Every row comes from one small tree of marks. The marks that hang from a mark follow it in brackets, in the order of their numbers. Every link used is in the known rows. Which tree was each row made from?
(in the rows, 128 means zero)
Known rows:
k992{k24 k300{k986}}: | 123 | 128 | 154 | 146 | 146 | 115 | 135 | 122 | 141 | 144 | 126 | 114 | 127 | 130 | 114 | 122 | 119 | 138 | 159 | 143 | 143 | 132 |  98 | 100 | 132 | 129 | 121 | 113 | 124 | 128 | 136 |  78 | 126 | 126 | 136 | 106 | 108 |
k352{k808{k48{k667}}}: | 142 | 139 | 149 | 134 | 147 | 123 | 135 | 109 | 125 | 133 | 102 | 116 | 135 | 119 | 156 | 137 | 118 | 103 | 153 | 132 | 152 | 139 |  93 |  97 | 113 | 129 |  99 | 108 | 121 | 124 | 123 |  76 | 131 | 111 | 114 | 166 | 119 |
k992{k24}: | 125 | 135 | 153 | 141 | 139 | 113 | 141 | 126 | 143 | 137 | 121 | 124 | 114 | 146 | 104 | 113 | 121 | 129 | 131 | 142 | 130 | 161 | 112 | 101 | 120 | 120 | 134 | 109 | 117 | 126 | 138 |  93 | 133 | 129 | 136 | 123 | 110 |
k808{k48}: | 142 | 148 | 152 | 135 | 144 | 116 | 138 | 118 | 128 | 135 | 110 | 121 | 108 | 125 | 131 | 129 | 124 | 111 | 135 | 126 | 141 | 147 |  95 |  98 | 120 | 123 | 116 | 105 | 125 | 111 | 139 | 103 | 138 | 116 | 137 | 148 | 116 |
k255{k54}: | 116 | 146 | 140 | 139 | 144 | 118 | 153 | 125 | 140 | 123 | 118 | 123 | 115 | 158 | 135 | 127 | 121 | 119 | 123 | 138 | 154 | 134 | 119 | 103 | 127 | 125 | 129 | 112 | 137 | 113 | 136 |  90 | 138 | 111 | 134 | 109 | 128 |
k784{k300{k808{k48{k667}} k992{k24}} k752{k685}}: | 136 | 151 | 152 | 164 | 150 | 114 | 171 | 106 | 118 | 157 | 127 | 101 | 133 | 126 | 134 | 157 | 111 | 116 | 113 | 145 | 155 | 163 | 141 |  85 | 102 | 131 | 151 |  74 | 102 |  99 | 134 | 127 | 128 |  81 | 108 | 150 | 133 |
k54{k24{k992{k300{k784 k808 k986}}} k255{k100}}: | 146 | 128 | 175 | 145 | 136 | 116 | 130 | 127 | 142 | 113 | 136 |  98 | 108 | 145 | 132 | 139 | 136 | 130 | 103 | 148 | 179 | 128 |  74 |  74 | 142 | 151 | 116 | 118 | 161 | 132 | 107 |  15 | 102 | 116 | 114 | 145 | 118 |
k685{k752}: | 136 | 140 | 153 | 137 | 140 | 117 | 144 | 120 | 129 | 116 | 129 | 125 | 142 | 127 | 129 | 119 | 127 | 129 | 121 | 141 | 157 | 140 | 104 | 103 | 123 | 117 | 111 |  98 | 131 | 130 | 132 | 128 | 131 | 119 | 134 | 132 | 129 |
k986{k300}: | 141 | 127 | 164 | 128 | 146 | 120 | 134 | 113 | 136 | 126 | 117 | 125 | 135 | 145 | 119 | 125 | 134 | 128 | 145 | 145 | 149 | 117 | 120 |  98 | 125 | 133 | 127 | 109 | 136 | 129 | 131 | 102 | 119 | 122 | 139 | 140 | 125 |
k820{k24{k992}}: | 133 | 142 | 158 | 139 | 134 | 115 | 147 | 135 | 133 | 109 | 130 | 114 | 100 | 150 | 105 | 123 | 130 | 130 | 123 | 151 | 137 | 146 | 144 |  99 | 132 | 122 | 103 |  95 | 152 | 123 | 123 |  84 | 125 | 139 | 130 | 128 | 111 |
k54{k24{k992}}: | 136 | 142 | 169 | 134 | 133 | 108 | 133 | 137 | 144 | 121 | 144 | 113 | 113 | 150 | 116 | 126 | 130 | 128 | 113 | 156 | 140 | 140 | 128 |  88 | 133 | 120 | 116 | 102 | 153 | 127 | 122 |  80 | 136 | 134 | 139 | 121 | 117 |
k255{k54{k24{k992{k300{k784 k986}}}} k100}: | 115 | 146 | 133 | 159 | 144 | 112 | 147 | 124 | 138 | 106 | 124 | 107 | 116 | 146 | 141 | 150 | 126 | 119 | 113 | 143 | 175 | 133 |  98 |  89 | 146 | 137 | 127 | 118 | 171 | 124 | 122 |  13 | 119 | 113 | 124 | 117 | 135 |
k986{k300{k808{k48} k992}}: | 150 | 134 | 164 | 139 | 146 | 121 | 138 | 107 | 130 | 130 | 120 | 112 | 122 | 131 | 127 | 140 | 139 | 120 | 140 | 136 | 160 | 125 | 118 |  89 | 123 | 138 | 130 |  96 | 120 | 122 | 133 |  99 | 112 | 106 | 128 | 143 | 121 |
k54{k24{k992{k300}} k255{k100}}: | 144 | 129 | 183 | 139 | 133 | 120 | 137 | 134 | 152 | 122 | 137 | 108 | 103 | 152 | 125 | 130 | 138 | 128 | 109 | 155 | 157 | 151 |  93 |  77 | 139 | 137 | 123 | 116 | 170 | 131 | 111 |  30 | 107 | 123 | 125 | 151 | 120 |
k300{k784{k752} k808}: | 143 | 138 | 136 | 150 | 145 | 110 | 144 | 110 | 120 | 113 | 119 | 112 | 148 | 134 | 132 | 134 | 120 | 115 | 108 | 130 | 172 | 116 |  98 |  89 | 114 | 138 | 134 | 113 | 102 | 116 | 130 | 117 | 119 | 101 | 105 | 146 | 131 |
k255{k54{k24{k992}} k100}: | 115 | 148 | 139 | 153 | 138 | 114 | 152 | 130 | 144 | 110 | 125 | 115 | 106 | 161 | 135 | 141 | 130 | 117 | 106 | 143 | 162 | 155 | 116 |  92 | 136 | 129 | 136 | 115 | 167 | 120 | 124 |  30 | 121 | 115 | 128 | 123 | 135 |
k24{k992{k300{k784 k986}}}: | 144 | 136 | 152 | 143 | 145 | 118 | 137 | 125 | 133 | 117 | 132 | 106 | 120 | 120 | 122 | 139 | 125 | 119 | 146 | 152 | 166 |  96 | 123 |  92 | 143 | 130 |  91 | 107 | 154 | 135 | 126 |  87 | 138 | 132 | 132 | 113 | 125 |
k986{k300{k784{k752} k808}}: | 147 | 129 | 153 | 143 | 150 | 114 | 138 | 102 | 123 | 116 | 116 | 115 | 156 | 139 | 129 | 133 | 130 | 122 | 127 | 137 | 170 | 103 | 104 |  86 | 120 | 145 | 139 | 107 | 117 | 125 | 128 | 106 | 107 | 100 | 111 | 150 | 135 |
k255{k54{k24{k992{k300{k808}}}} k100}: | 115 | 141 | 139 | 158 | 141 | 117 | 151 | 127 | 147 | 115 | 132 | 111 | 121 | 157 | 140 | 146 | 134 | 117 | 119 | 137 | 168 | 150 | 103 |  86 | 140 | 137 | 141 | 114 | 159 | 118 | 124 |  26 | 109 | 105 | 118 | 125 | 134 |
k820{k24{k992{k300{k784}}}}: | 133 | 140 | 156 | 146 | 141 | 117 | 146 | 130 | 133 | 110 | 133 | 111 | 113 | 136 | 107 | 130 | 130 | 127 | 132 | 149 | 141 | 142 | 133 |  92 | 141 | 126 | 103 |  96 | 155 | 126 | 123 |  75 | 121 | 136 | 124 | 132 | 111 |
k24{k992{k300}}: | 141 | 134 | 159 | 138 | 141 | 124 | 145 | 132 | 144 | 128 | 137 | 115 | 120 | 131 | 116 | 132 | 130 | 116 | 153 | 152 | 149 | 118 | 137 |  93 | 138 | 121 | 104 | 104 | 151 | 131 | 130 | 107 | 136 | 131 | 135 | 121 | 125 |
k820{k24{k992{k300{k808}}}}: | 133 | 135 | 159 | 144 | 138 | 119 | 147 | 132 | 138 | 117 | 138 | 109 | 116 | 145 | 111 | 129 | 134 | 130 | 138 | 145 | 143 | 139 | 132 |  92 | 136 | 131 | 108 |  95 | 145 | 123 | 123 |  81 | 112 | 129 | 120 | 129 | 110 |
k48{k808}: | 145 | 128 | 151 | 140 | 138 | 120 | 130 | 124 | 138 | 119 | 127 | 118 | 128 | 145 | 138 | 128 | 125 | 121 | 157 | 144 | 147 | 128 |  94 | 103 | 115 | 134 | 129 | 114 | 139 | 128 | 126 |  96 | 123 | 119 | 122 | 156 | 118 |
k752{k685}: | 123 | 136 | 159 | 132 | 146 | 115 | 149 | 126 | 132 | 146 | 123 | 116 | 102 | 154 | 115 | 134 | 125 | 127 | 116 | 141 | 142 | 150 | 135 | 109 | 119 | 123 | 140 |  90 | 119 | 111 | 137 | 136 | 148 | 120 | 143 | 132 | 117 |
k986{k300{k784{k752{k685}} k808{k48{k667}} k992}}: | 150 | 141 | 156 | 154 | 153 | 118 | 151 |  97 | 114 | 124 | 109 | 104 | 135 | 116 | 135 | 156 | 127 | 112 | 120 | 139 | 168 | 129 | 128 |  83 | 121 | 138 | 139 |  85 | 117 | 116 | 125 | 103 | 118 |  89 | 114 | 164 | 129 |
k24{k992{k300{k784}}}: | 143 | 136 | 153 | 143 | 144 | 120 | 142 | 127 | 140 | 119 | 135 | 113 | 125 | 123 | 116 | 135 | 129 | 112 | 144 | 150 | 155 | 117 | 129 |  89 | 140 | 124 | 102 | 106 | 151 | 134 | 129 |  97 | 136 | 130 | 129 | 125 | 126 |

Write each row's tree:
| 133 | 124 | 151 | 141 | 147 | 121 | 132 | 116 | 133 | 132 | 130 | 109 | 138 | 130 | 134 | 137 | 126 | 134 | 159 | 132 | 169 |  98 |  93 |  98 | 131 | 144 | 112 | 118 | 118 | 120 | 130 |  97 | 114 | 114 | 125 | 120 | 116 |	k992{k300{k808 k986}}
| 138 | 148 | 139 | 156 | 142 | 101 | 148 | 113 | 114 | 112 | 116 |  99 | 113 | 115 | 116 | 135 | 109 | 132 | 101 | 154 | 169 | 117 | 132 |  97 | 122 | 124 | 119 | 107 | 117 | 127 | 130 |  95 | 137 | 123 | 129 | 103 | 122 |	k300{k784{k752} k986 k992{k24}}
| 143 | 139 | 144 | 155 | 153 | 116 | 143 | 107 | 125 | 134 | 121 | 110 | 153 | 113 | 140 | 140 | 122 | 110 | 140 | 122 | 162 | 124 |  83 |  83 | 124 | 138 | 130 | 108 | 111 | 112 | 135 | 106 | 117 |  94 | 108 | 153 | 126 |	k992{k300{k784{k752} k808{k48}}}
| 142 | 139 | 141 | 154 | 154 | 112 | 137 | 105 | 117 | 130 | 117 | 102 | 147 | 109 | 147 | 145 | 117 | 119 | 143 | 125 | 176 |  99 |  75 |  87 | 127 | 145 | 115 | 109 | 115 | 112 | 131 |  95 | 118 |  96 | 110 | 136 | 124 |	k992{k300{k784{k752} k808{k48} k986}}
| 145 | 140 | 150 | 146 | 145 | 115 | 144 | 123 | 128 | 117 | 129 | 104 | 129 | 120 | 125 | 138 | 121 | 118 | 138 | 154 | 168 |  91 | 129 |  90 | 138 | 127 |  97 | 105 | 152 | 129 | 125 | 103 | 136 | 125 | 126 | 114 | 132 |	k24{k992{k300{k784{k752} k986}}}
| 110 | 145 | 135 | 151 | 141 | 113 | 148 | 123 | 142 | 113 | 118 | 120 | 115 | 162 | 139 | 138 | 127 | 123 | 105 | 135 | 160 | 161 |  98 |  98 | 131 | 132 | 146 | 124 | 153 | 114 | 128 |  33 | 115 | 110 | 129 | 132 | 131 |	k255{k54{k24} k100}
| 146 | 140 | 151 | 146 | 144 | 118 | 149 | 126 | 135 | 120 | 132 | 111 | 133 | 123 | 120 | 135 | 124 | 111 | 137 | 152 | 158 | 112 | 135 |  87 | 135 | 122 | 108 | 103 | 148 | 130 | 128 | 112 | 136 | 123 | 125 | 128 | 134 |	k24{k992{k300{k784{k752}}}}
| 146 | 148 | 144 | 149 | 150 | 110 | 147 | 101 | 109 | 137 | 122 | 103 | 151 | 130 | 153 | 145 | 110 | 123 | 129 | 134 | 179 |  99 |  92 |  89 | 106 | 147 | 119 | 101 | 113 | 102 | 134 | 120 | 116 |  88 | 107 | 135 | 140 |	k784{k300{k808{k48} k986} k752}
| 145 | 126 | 181 | 141 | 133 | 121 | 135 | 132 | 152 | 123 | 140 | 104 | 108 | 153 | 129 | 133 | 140 | 128 | 109 | 149 | 164 | 148 |  86 |  74 | 138 | 144 | 127 | 116 | 160 | 129 | 110 |  28 | 101 | 116 | 116 | 153 | 119 |	k54{k24{k992{k300{k808}}} k255{k100}}
| 138 | 134 | 147 | 141 | 148 | 117 | 135 | 108 | 121 | 129 | 133 | 110 | 141 | 141 | 136 | 144 | 119 | 133 | 141 | 139 | 179 |  97 |  95 |  97 | 117 | 151 | 109 | 112 | 119 | 119 | 132 |  99 | 115 | 109 | 118 | 122 | 127 |	k784{k300{k808 k986}}
| 139 | 133 | 157 | 153 | 150 | 110 | 150 | 106 | 126 | 132 | 122 | 105 | 134 | 140 | 112 | 139 | 129 | 126 | 110 | 147 | 162 | 135 | 134 |  86 | 120 | 137 | 158 |  85 | 107 | 124 | 131 | 108 | 116 |  99 | 117 | 135 | 127 |	k986{k300{k784{k752{k685}} k808 k992{k24}}}
| 142 | 142 | 148 | 143 | 150 | 114 | 134 | 105 | 117 | 137 | 127 | 108 | 136 | 129 | 143 | 148 | 120 | 124 | 144 | 130 | 175 | 106 |  82 |  92 | 116 | 150 | 107 | 105 | 118 | 111 | 135 |  94 | 118 | 101 | 118 | 132 | 125 |	k784{k300{k808{k48} k986}}
| 150 | 140 | 153 | 160 | 149 | 115 | 147 |  98 | 121 | 120 | 108 | 108 | 141 | 111 | 128 | 145 | 125 | 114 | 127 | 140 | 160 | 138 | 114 |  79 | 121 | 136 | 139 |  95 | 114 | 125 | 125 |  79 | 109 |  93 | 110 | 158 | 125 |	k986{k300{k784{k752} k808{k48{k667}} k992{k24}}}
| 138 | 149 | 144 | 150 | 146 | 108 | 160 | 116 | 118 | 122 | 121 | 106 | 112 | 127 | 118 | 143 | 118 | 118 |  88 | 152 | 160 | 139 | 157 |  99 | 118 | 118 | 140 |  92 | 116 | 115 | 134 | 140 | 146 | 115 | 131 | 132 | 130 |	k300{k784{k752{k685}} k992}
| 139 | 140 | 154 | 145 | 148 | 114 | 149 | 125 | 127 | 128 | 131 | 100 | 119 | 126 | 123 | 143 | 121 | 120 | 130 | 155 | 166 | 100 | 137 |  92 | 138 | 127 | 107 |  92 | 148 | 125 | 126 | 114 | 144 | 121 | 129 | 113 | 131 |	k24{k992{k300{k784{k752{k685}} k986}}}
| 150 | 142 | 148 | 151 | 147 | 115 | 142 | 118 | 125 | 123 | 128 |  98 | 129 | 113 | 136 | 145 | 124 | 112 | 140 | 140 | 174 |  93 | 108 |  82 | 135 | 136 | 100 |  98 | 138 | 123 | 126 |  95 | 129 | 109 | 115 | 122 | 130 |	k24{k992{k300{k784{k752} k808{k48} k986}}}
| 146 | 128 | 176 | 146 | 135 | 118 | 134 | 128 | 147 | 116 | 138 | 103 | 111 | 148 | 127 | 136 | 139 | 124 | 102 | 148 | 170 | 147 |  78 |  71 | 141 | 147 | 126 | 117 | 160 | 131 | 109 |  22 | 101 | 115 | 112 | 157 | 119 |	k54{k24{k992{k300{k784 k808}}} k255{k100}}
| 133 | 145 | 142 | 144 | 150 | 104 | 144 | 111 | 108 | 121 | 111 | 102 | 121 | 130 | 131 | 140 | 109 | 129 |  99 | 144 | 174 | 102 | 116 | 104 | 121 | 133 | 121 | 100 | 122 | 113 | 129 | 121 | 144 | 114 | 129 | 121 | 129 |	k300{k784{k752{k685}} k986}
| 138 | 148 | 140 | 158 | 141 | 106 | 155 | 116 | 125 | 117 | 119 | 110 | 119 | 122 | 109 | 129 | 115 | 121 |  98 | 152 | 151 | 150 | 141 |  92 | 118 | 115 | 137 | 105 | 114 | 127 | 135 | 108 | 136 | 121 | 126 | 124 | 124 |	k300{k784{k752} k992{k24}}
| 149 | 148 | 140 | 151 | 145 | 109 | 133 | 105 | 109 | 111 | 116 |  94 | 103 | 105 | 137 | 155 | 123 | 118 | 116 | 129 | 187 | 106 |  92 |  91 | 128 | 144 | 102 | 105 | 107 | 118 | 131 |  79 | 128 | 109 | 121 | 121 | 112 |	k300{k784 k808{k48} k986 k992}
| 145 | 142 | 152 | 151 | 149 | 114 | 148 | 120 | 124 | 134 | 129 |  95 | 122 | 119 | 133 | 151 | 124 | 113 | 132 | 141 | 172 | 102 | 115 |  85 | 135 | 136 | 111 |  84 | 136 | 117 | 127 | 106 | 137 | 104 | 117 | 121 | 129 |	k24{k992{k300{k784{k752{k685}} k808{k48} k986}}}
| 111 | 150 | 137 | 164 | 146 | 111 | 162 | 125 | 138 | 121 | 125 | 106 | 120 | 155 | 139 | 150 | 125 | 115 |  96 | 144 | 165 | 155 | 120 |  87 | 138 | 130 | 153 | 101 | 162 | 113 | 125 |  45 | 125 | 100 | 119 | 127 | 143 |	k255{k54{k24{k992{k300{k784{k752{k685}}}}}} k100}
| 133 | 142 | 152 | 147 | 144 | 117 | 150 | 116 | 135 | 137 | 137 | 118 | 123 | 135 | 112 | 134 | 119 | 127 | 131 | 155 | 147 | 150 | 138 |  95 | 116 | 125 | 128 | 104 | 125 | 126 | 139 | 104 | 128 | 123 | 132 | 123 | 124 |	k784{k300{k992{k24}}}
| 125 | 131 | 146 | 153 | 150 | 110 | 132 | 116 | 134 | 134 | 122 | 112 | 131 | 118 | 114 | 128 | 116 | 133 | 148 | 140 | 151 | 127 |  86 |  95 | 136 | 133 | 119 | 115 | 124 | 133 | 134 |  67 | 127 | 125 | 129 | 112 | 110 |	k992{k24 k300{k784 k986}}
| 123 | 130 | 145 | 161 | 153 | 107 | 144 | 113 | 128 | 148 | 125 |  99 | 141 | 129 | 122 | 137 | 115 | 133 | 130 | 135 | 163 | 125 |  91 |  90 | 126 | 141 | 143 |  96 | 101 | 118 | 133 |  92 | 122 | 101 | 111 | 115 | 117 |	k992{k24 k300{k784{k752{k685}} k808 k986}}
| 140 | 124 | 164 | 142 | 143 | 119 | 140 | 112 | 139 | 130 | 127 | 114 | 126 | 143 | 111 | 130 | 137 | 132 | 138 | 145 | 153 | 134 | 128 |  90 | 123 | 136 | 142 | 100 | 113 | 132 | 132 |  91 | 108 | 114 | 127 | 127 | 116 |	k986{k300{k808 k992{k24}}}
| 137 | 148 | 147 | 152 | 145 | 108 | 157 | 110 | 119 | 134 | 129 | 105 | 134 | 131 | 126 | 138 | 106 | 134 | 119 | 161 | 165 | 117 | 143 |  96 | 109 | 128 | 124 | 102 | 124 | 118 | 134 | 119 | 128 | 112 | 126 | 111 | 137 |	k784{k300{k986 k992{k24}} k752}
| 141 | 136 | 152 | 149 | 147 | 115 | 148 | 123 | 127 | 130 | 134 |  96 | 127 | 128 | 127 | 147 | 124 | 119 | 131 | 147 | 175 |  96 | 128 |  88 | 134 | 136 | 112 |  90 | 135 | 121 | 125 | 111 | 135 | 112 | 118 | 115 | 131 |	k24{k992{k300{k784{k752{k685}} k808 k986}}}
| 138 | 130 | 176 | 134 | 133 | 115 | 132 | 127 | 144 | 119 | 124 | 115 | 102 | 160 | 127 | 123 | 133 | 135 |  94 | 145 | 156 | 164 |  79 |  87 | 126 | 139 | 136 | 127 | 150 | 123 | 115 |  36 | 106 | 121 | 129 | 161 | 115 |	k54{k24 k255{k100}}
| 131 | 145 | 153 | 143 | 152 | 112 | 163 | 113 | 120 | 152 | 130 | 113 | 143 | 151 | 130 | 140 | 111 | 124 | 112 | 151 | 154 | 134 | 142 |  99 | 105 | 129 | 147 |  87 | 120 | 103 | 137 | 157 | 136 |  99 | 123 | 140 | 145 |	k784{k300 k752{k685}}
| 148 | 139 | 152 | 149 | 146 | 120 | 141 | 122 | 136 | 125 | 133 | 108 | 125 | 118 | 125 | 142 | 132 | 105 | 145 | 136 | 161 | 119 | 107 |  81 | 138 | 133 | 105 |  99 | 138 | 127 | 130 |  90 | 129 | 114 | 118 | 134 | 124 |	k24{k992{k300{k784 k808{k48}}}}
| 132 | 140 | 152 | 147 | 152 | 113 | 162 | 110 | 120 | 152 | 134 | 108 | 150 | 153 | 136 | 146 | 116 | 124 | 111 | 142 | 165 | 127 | 129 |  93 | 102 | 140 | 152 |  86 | 105 |  99 | 136 | 154 | 125 |  87 | 109 | 142 | 142 |	k784{k300{k808} k752{k685}}
| 137 | 136 | 143 | 147 | 152 | 113 | 139 | 111 | 122 | 122 | 119 | 108 | 147 | 116 | 134 | 137 | 114 | 127 | 139 | 142 | 169 |  93 | 101 |  97 | 131 | 134 | 111 | 118 | 131 | 121 | 130 | 105 | 127 | 116 | 125 | 125 | 128 |	k992{k300{k784{k752} k986}}
| 149 | 138 | 155 | 143 | 148 | 114 | 145 | 105 | 123 | 112 | 116 | 114 | 137 | 127 | 120 | 135 | 127 | 122 | 119 | 155 | 162 | 114 | 141 |  91 | 124 | 128 | 132 | 104 | 133 | 129 | 130 | 113 | 121 | 115 | 129 | 140 | 134 |	k986{k300{k784{k752} k992}}
| 150 | 141 | 155 | 155 | 149 | 110 | 144 | 101 | 123 | 128 | 114 | 107 | 135 | 121 | 123 | 137 | 129 | 116 | 120 | 137 | 159 | 134 | 111 |  79 | 120 | 137 | 145 |  91 | 110 | 123 | 133 |  90 | 112 |  96 | 114 | 144 | 126 |	k986{k300{k784{k752} k808{k48} k992{k24}}}
